Each row comes from the steps of one path. Every step used is in the known rows, and no mark comes twice. Write the path behind each row, first mark first.
Known rows
gesi, venit, poro: [ 0.485 -1.883 -0.099 -1.868 -0.851 -1.542  0.700  0.083 -3.619 -0.330
  1.785 -2.019 -0.890 -0.472 -0.696  0.567 -0.090  1.759 -6.104  0.073
  0.200 -0.569]
fadepo, venit, folo: [ 2.420 -2.826  1.346 -0.678  0.225  0.688  1.266 -0.985 -1.710  0.516
  1.422 -2.484  0.487 -1.625  2.368 -1.299 -0.589 -2.115 -7.217  2.714
 -0.305 -0.325]
folo, venit, gesi: [ 0.047  0.835  0.164  1.884  0.608  1.688  3.608 -1.232 -1.583 -0.876
  2.213 -1.077  0.285  1.241 -2.593  1.796  0.182  0.054 -1.319  0.583
 -0.337 -2.147]
fadepo, venit, folo, moriz: [ 1.905 -1.379  1.881 -3.102 -0.337  0.254  0.362 -0.145 -0.360  0.842
  0.592 -1.040  0.290 -1.044  2.012 -3.402 -0.894 -1.216 -4.930  2.470
 -0.647  0.376]
moriz, folo, venit, gesi: [-1.004  1.485 -0.210  1.318  0.553  1.516  2.097 -1.214 -0.361 -1.796
  0.641  0.568  0.113  2.653 -2.043  1.453 -0.230  1.680  0.638  0.354
 -0.396 -2.005]
folo, moriz, levu, venit, gesi: [-0.387  2.395  1.057 -0.588  0.222  1.786  1.076 -0.145  1.209  0.020
 -0.822  2.419  0.139  2.422 -1.901 -0.920 -0.953  0.943  4.791 -0.893
 -0.308  0.132]
poro, venit, folo, moriz: [-1.119  0.514  2.318 -1.953 -0.220 -0.087  0.713  0.411  0.830 -0.012
 -0.045 -0.966 -0.621 -1.294  0.024 -0.335  0.981  1.423 -1.571  0.769
  0.878 -0.604]
fadepo, venit, poro: [ 2.053 -2.618  1.239 -0.895 -0.460  0.989  1.354 -0.874 -2.250  0.807
  1.059 -2.561  1.036 -1.343  2.004 -0.822 -0.808 -2.100 -7.459  1.597
 -0.522 -0.755]
degevog, moriz: [ 1.702 -2.085 -3.730  2.886  1.949 -1.640  0.313  0.700 -2.032 -0.260
  1.134 -0.283  0.801 -0.888 -0.157  1.047 -0.088 -2.710 -0.426 -1.115
 -0.051  0.588]
degevog, venit, folo: [ 1.640 -1.185  0.636  1.816 -2.314  0.311 -0.933 -0.422 -0.994  1.474
  0.705 -2.403  0.108 -1.781  2.294  0.431 -0.449 -1.350 -3.639  0.411
  1.328  1.851]
moriz, poro, venit: [-2.329  1.780  0.163  2.256  0.584  0.356  1.526 -0.002  0.169 -1.211
  0.229 -0.006  0.227 -0.544 -0.976  2.508  0.335  1.357  1.036  0.248
 -0.267 -1.316]
levu, moriz, degevog: [ 2.151 -0.698 -1.642  0.338  1.403 -0.997 -1.503  0.389  0.054  0.972
  0.640  0.730  0.602 -0.334 -0.592 -0.535  0.644 -2.150  5.212 -0.337
 -1.928  0.926]
venit, folo, moriz: [ 0.775 -0.756  1.207 -2.532 -0.158 -0.857 -1.478  0.955 -0.566  0.471
 -0.283 -0.962 -0.300 -0.301  1.160 -2.743  0.041  0.402 -2.459  0.887
  0.673  0.696]
levu, moriz: [ 1.184  0.270 -1.161  0.824  1.239 -1.147 -0.458  1.062 -0.691 -0.336
  0.778  0.113  0.222 -0.658 -0.424 -0.352 -0.476 -1.609  1.449 -0.442
 -1.140 -0.158]
poro, venit: [-0.646  0.571  0.519  2.250  0.900  0.107  2.549 -0.203 -0.747 -0.651
  1.616 -1.597  0.796 -2.344 -1.385  3.163  0.652 -0.027 -0.386  0.899
 -0.464 -1.048]
degevog, moriz, levu, venit: [ 0.231 -0.281 -2.860  3.654  1.095 -0.044  0.125  0.060  0.956  0.078
 -1.019  1.687  0.391 -0.517 -0.526  2.469 -0.313 -2.457  4.123 -2.809
  0.647  1.120]
moriz, folo, venit: [-1.322  1.177 -0.290  1.928 -0.261  0.302 -0.008 -0.647  0.797 -1.150
 -0.636 -0.077  0.276 -0.336 -1.120  2.342  0.015  0.857  1.711  0.349
 -0.314 -0.560]
fadepo, venit: [ 2.398 -1.269  0.096  1.252  0.747  0.352  2.131 -0.895 -2.004  0.255
  2.146 -1.795  1.602 -2.197  0.617  0.063 -1.150 -2.634 -3.609  2.632
 -1.825 -0.052]
levu, venit, folo, moriz, poro: [-1.829  2.018  1.969 -0.719 -1.753  0.858 -0.708  0.593  2.450  0.588
 -2.678  0.561 -1.121  0.657  0.838 -0.820 -0.293  1.575  0.975 -1.188
  1.526  0.225]
degevog, moriz, folo, venit, gesi: [-0.703  0.147 -3.197  2.360  1.618  0.712  2.026 -0.714 -0.135 -1.871
  0.470  1.877 -0.154  3.175 -2.029  1.760 -0.125 -0.121  1.310 -1.735
  0.255 -1.721]
folo, moriz, poro: [-0.915  1.744 -0.291 -0.607  0.101 -0.856 -1.210  1.258  0.160 -0.254
 -1.167  1.220  0.336  0.979 -0.267 -1.883 -0.766  1.188  2.650  0.126
 -0.649  0.573]

Write each row's path
[-2.296  0.394  1.473  0.457  0.057  0.612  0.789 -0.169  0.263 -0.876
 -0.358 -0.783 -0.861  0.061  0.816  1.268  0.944  1.900 -2.452  0.276
  1.269 -1.476] | moriz, poro, venit, folo
[-1.196  2.411 -0.621  0.093  0.920  1.116  1.112 -0.487  1.058 -1.829
  0.156  2.373 -0.580  3.314 -2.234  0.404 -0.471  1.102  3.303 -1.012
 -0.853 -2.313] | levu, moriz, folo, venit, gesi
[ 2.076  0.576 -0.532  1.028 -1.992 -0.184 -1.917 -0.232  0.911  2.918
  0.249  0.353  1.434 -1.212 -0.117 -0.560 -0.206 -1.696  5.917  0.222
 -1.011  3.751] | folo, moriz, degevog, venit
[ 1.788 -1.917  0.770 -2.771  0.106 -0.669 -2.443  0.372  0.286  1.721
 -0.411 -0.336 -0.030  0.092  1.028 -2.942  1.287 -0.144  1.430  1.001
 -0.270  1.550] | venit, folo, moriz, degevog
[-2.565  2.756 -0.244  1.186  0.961  0.008  0.773  0.725  1.530 -1.261
 -0.409  1.597 -0.343  0.262 -1.019  1.623  0.026  0.904  3.741 -1.253
 -0.583 -1.601] | levu, moriz, poro, venit
[-0.029  0.949 -1.515  0.106  1.057 -1.196 -2.055  1.160  0.520 -1.245
 -0.927  1.817  0.048  0.701  0.049 -0.688 -0.826  0.088  3.373 -0.633
 -1.117 -0.075] | levu, moriz, folo
[-1.813  0.864  0.373 -1.200 -1.054  0.496 -1.762  0.180  1.873 -0.762
 -2.220  0.847 -0.877  1.169  0.269  0.396  0.080  0.768  0.490 -1.965
  0.704 -1.761] | levu, moriz, folo, venit, poro
[ 1.843 -0.732  0.680 -1.032 -3.126  0.354 -2.588 -0.187  0.711  3.504
 -0.819 -0.463  0.931 -0.447  1.366 -1.389  0.140 -1.021  2.148 -0.794
  0.242  3.063] | folo, moriz, degevog, venit, poro
[ 1.342 -1.376  1.649 -4.140  0.030  0.358 -1.453 -0.344  0.599  0.769
 -0.966  0.873  0.198  0.230  2.287 -4.396 -1.098 -0.673 -2.063  2.125
 -0.699  1.142] | fadepo, venit, folo, moriz, levu
[-0.653 -0.899  1.800  0.519  0.365  0.431  1.466 -0.247 -0.599 -0.421
  1.111 -2.298 -0.389 -1.764  0.404  1.737  1.188  0.511 -3.894  0.907
  0.891 -1.228] | poro, venit, folo
[-1.462  0.647  0.395 -4.316 -1.036 -2.152 -1.279  1.000 -0.957 -0.673
 -0.367  0.819 -2.027  1.727 -0.233 -2.508 -0.527  4.012 -2.088  0.197
  0.531  0.374] | gesi, venit, folo, moriz, poro
[-1.956  0.619 -2.787  3.475  1.610 -0.568  1.478  0.377  0.276 -1.233
  0.031  1.243  0.062  0.062 -0.906  2.928  0.334 -0.441  1.754 -1.854
  0.544 -0.988] | degevog, moriz, poro, venit
[ 2.631 -2.091  0.079  1.634 -2.073  0.486 -1.820 -0.976 -0.260  2.759
  0.654 -1.726  0.539 -1.336  2.082  0.270  0.705 -1.931  0.101  0.465
  0.496  2.893] | moriz, degevog, venit, folo
[ 0.146 -1.628 -1.530  1.841  0.434  0.239 -0.815 -0.088  1.307  0.309
 -1.663  1.031 -0.711  0.182  1.259  1.019  0.229 -1.890  0.600 -2.640
  1.958  0.989] | degevog, moriz, levu, venit, folo
[-1.193 -1.111 -2.133  0.931 -0.512  0.023 -0.935 -0.195  0.645 -0.734
 -1.720  0.453 -0.434  0.991  0.409  1.889  0.430 -0.370 -1.526 -2.584
  1.710 -1.032] | degevog, moriz, folo, venit, poro
[-2.883  3.162  0.833 -0.133  0.000 -0.029  0.709  0.660  1.425 -0.789
 -0.709  1.240  0.139 -0.062 -1.478  0.462  0.066  2.255  3.458  0.018
 -0.326 -0.653] | folo, moriz, poro, venit
[-0.207 -0.413  1.897 -2.267  0.042  0.114 -0.401 -0.222  1.605  1.302
 -0.068 -0.364 -0.235 -0.814 -0.077 -0.653  2.106  0.850  2.080  0.813
  0.129  0.335] | poro, venit, folo, moriz, degevog
[-0.394 -0.584  0.340 -5.246 -0.314 -2.207 -2.175  0.636 -0.815 -0.287
 -0.402  1.369 -1.630  1.233 -0.292 -2.973 -0.393  3.178 -0.693  0.584
  0.152  1.487] | gesi, venit, folo, moriz, levu
